(in the rows, 128 means zero)
Known rows, with every step that occurs
N > P > A > E > L: [162  82 196 111 138 129 118 147 143 121 127 131 138 149 102 139 135 113
 132 133  49 160 107 147]
R > T > L > N > P: [131 112 109 188 184 125 152 150  76 186 224 165  75 118 150 110 149 122
 142  87 102 143 109 145]
A > P > N > L > E: [130 124 139 231 133 142 125 151 134 228 232  91 107 128  86 113 141  90
 143 132  12 161 141 160]
A > E > L > N: [118  95 126 172 180 129 114 120 152 136 161 144  51 150 127 137 147 127
 150 130 115 162 137 159]
P > A > N > L > E: [121 103 136 215 165 126 120 135 161 199 178 116 138 126  69 123 148 123
 138 139  36 126 163 114]
L > E > A > P: [120  97 134 114 109 140 145 157 167 194 120 105 162 136  93 117 108 115
 126 140  92 130 118 140]
T > L: [113 124 133 156 127 130 153 133 121 112 189 174  87 120 125 118 146 122
 125 130 116 139 120 147]
E > A: [130 106 142  80 122 126 159 145 140 128  75 126 142 136 116 117  97 138
 122 130 124 129 128 130]
L > E > A > N: [103 102 113 138 131 130 140 137 185 190 115 111 116 124  95 128 116 134
 139 151 103  97 156 119]
L > N: [115 133 124 158 174 122 118 131 122 172 152 121 101 125 131 125 130 123
 144 110 119 141 140 130]
E > L > N: [122 101 137 175 192 124 128 102 126 145 148 129  76 147 134 126 141 130
 141 110  92 153 135 165]
T > R > Y: [130 153 122 153 116 113 150  92 123 129 127  93 123 110  97 112 113 135
 119 130 156  42 124 102]
Y > R > T > L > A: [139  93 147 137 196 109 162 113 121 131 154 161 210 130  95 118 135 136
 121  88 191 121 151 106]
R > T > L: [121 103  68 170 160 129 172 124 107 112 190 185 107 129 130 112 152 134
 128 107 151 132 123 134]
T > L > E > A > P > N: [105 106 140 166 125 141 168 164 160 201 212 115 108 116  72 101 118  88
 137 136  43 157 124 165]
Y > R > T: [150 117  91 128 158 126 150  96 119 124 106 113 200 129 111 138 127 145
 118  99 199 103 146  89]
R > Y: [132 153  93 122 113 117 132 110 111 103 138 130 103 117 117 118 132 129
 127 135 107  74 124 120]
A > E > L: [131  89 130 145 131 135 130 115 160  93 139 149  76 155 123 140 147 134
 135 144 122 149 123 159]
R > T > L > N > P > A: [138 101 133 171 205 119 151 159  84 188 204 160 140 123 114 108 141 113
 139  75  72 160 114 122]
N > L > E: [118 110 152 207 151 132 112 140 135 171 171 143  73 142 105 115 143 117
 127 134  93 129 148 126]
N > P > A > L > E: [144  90 211 161 155 122 134 156 148 192 166 109 170 136  83 122 140  88
 128 140  60 139 135 143]
E > A > L > N: [125  85 145 136 184 120 193 143 145 167 145 118 121 136 111 114 116 128
 137 134 110 154 153 182]

Rows
[140 140 116 156 116 138 142 139 124 182 195  71 160 111 109 125 125 102
 143 126  51 162 117 160]	A > P > N
[156  77 182 128 156 121 134 121 139 154 145 112 201 150 113 122 137 129
 132 119  66 166 114 192]	E > L > A > P
[161 121 196  95 126 122 123 159 110 164 117 112 194 125 109 127 115 110
 124 114  58 142 107 114]	N > P > A
[127  97 104 170 158 139 191 128 149 197 189 103 177 121  57 111 114 105
 127 108 114 136 140 119]	Y > R > T > L > E > A > P > N
[126 112 140 128 154 109 120 131 151 178 144 106 181 117 112 131 134 140
 150 130 102 120 156 134]	L > A > N
[122 113 134 137 125 139 149 162 167 217 145  68 148 124  76 112 100  95
 140 135  54 147 133 142]	L > E > A > P > N
[111 106  98 192 175 130 146 101 139 147 176 165 130 130  92 124 150 120
 118 106 199 101 148  87]	Y > R > T > L > E
[140  98 161 155 156 129 109 139 129 165 173 133  48 145 143 139 142 119
 150 126  68 166 116 171]	A > E > L > N > P
[113  84 112 141 171 129 175 119 154 146 124 159 143 136  75 116 117 130
 111 109 190 102 147  90]	Y > R > T > L > E > A
[121  82 171 172 184 120 143 134 173 162 160 118 170 139  66 118 147  96
 127 143 103 139 158 135]	P > A > L > E
[155  94 208 143 193 118 122 133 110 178 136 107 141 142 116 127 127 111
 137  96  21 167 117 149]	E > L > N > P > A
[142  76 195 117 184 108 127 115 139 125 106 138 159 157 112 118 131 133
 131 115 106 147 137 163]	E > L > A
[127 102 163  99 152 113 101 159 160 140 125 142 152 138 107 128 127 125
 144 134 155 141 146 122]	L > A > E
[155  91 187 148 167 119 142 123 138 180 171  83 190 140  95 117 128 107
 147 112  27 181 128 198]	E > L > A > P > N
[123 108 130 188 192 121 160 125 129 168 199 117 105 126 126 123 147 118
 143 132 111 152 154 180]	A > L > N
[167  94 208 127 143 120 161 152 122 158 162 105 192 126 102 125 136 103
 125 135  51 153 121 165]	N > P > A > L
[133  89 150 159 119 143 154 163 151 198 158 119 135 146  89 110 115 120
 122 142  47 148 130 156]	N > L > E > A > P
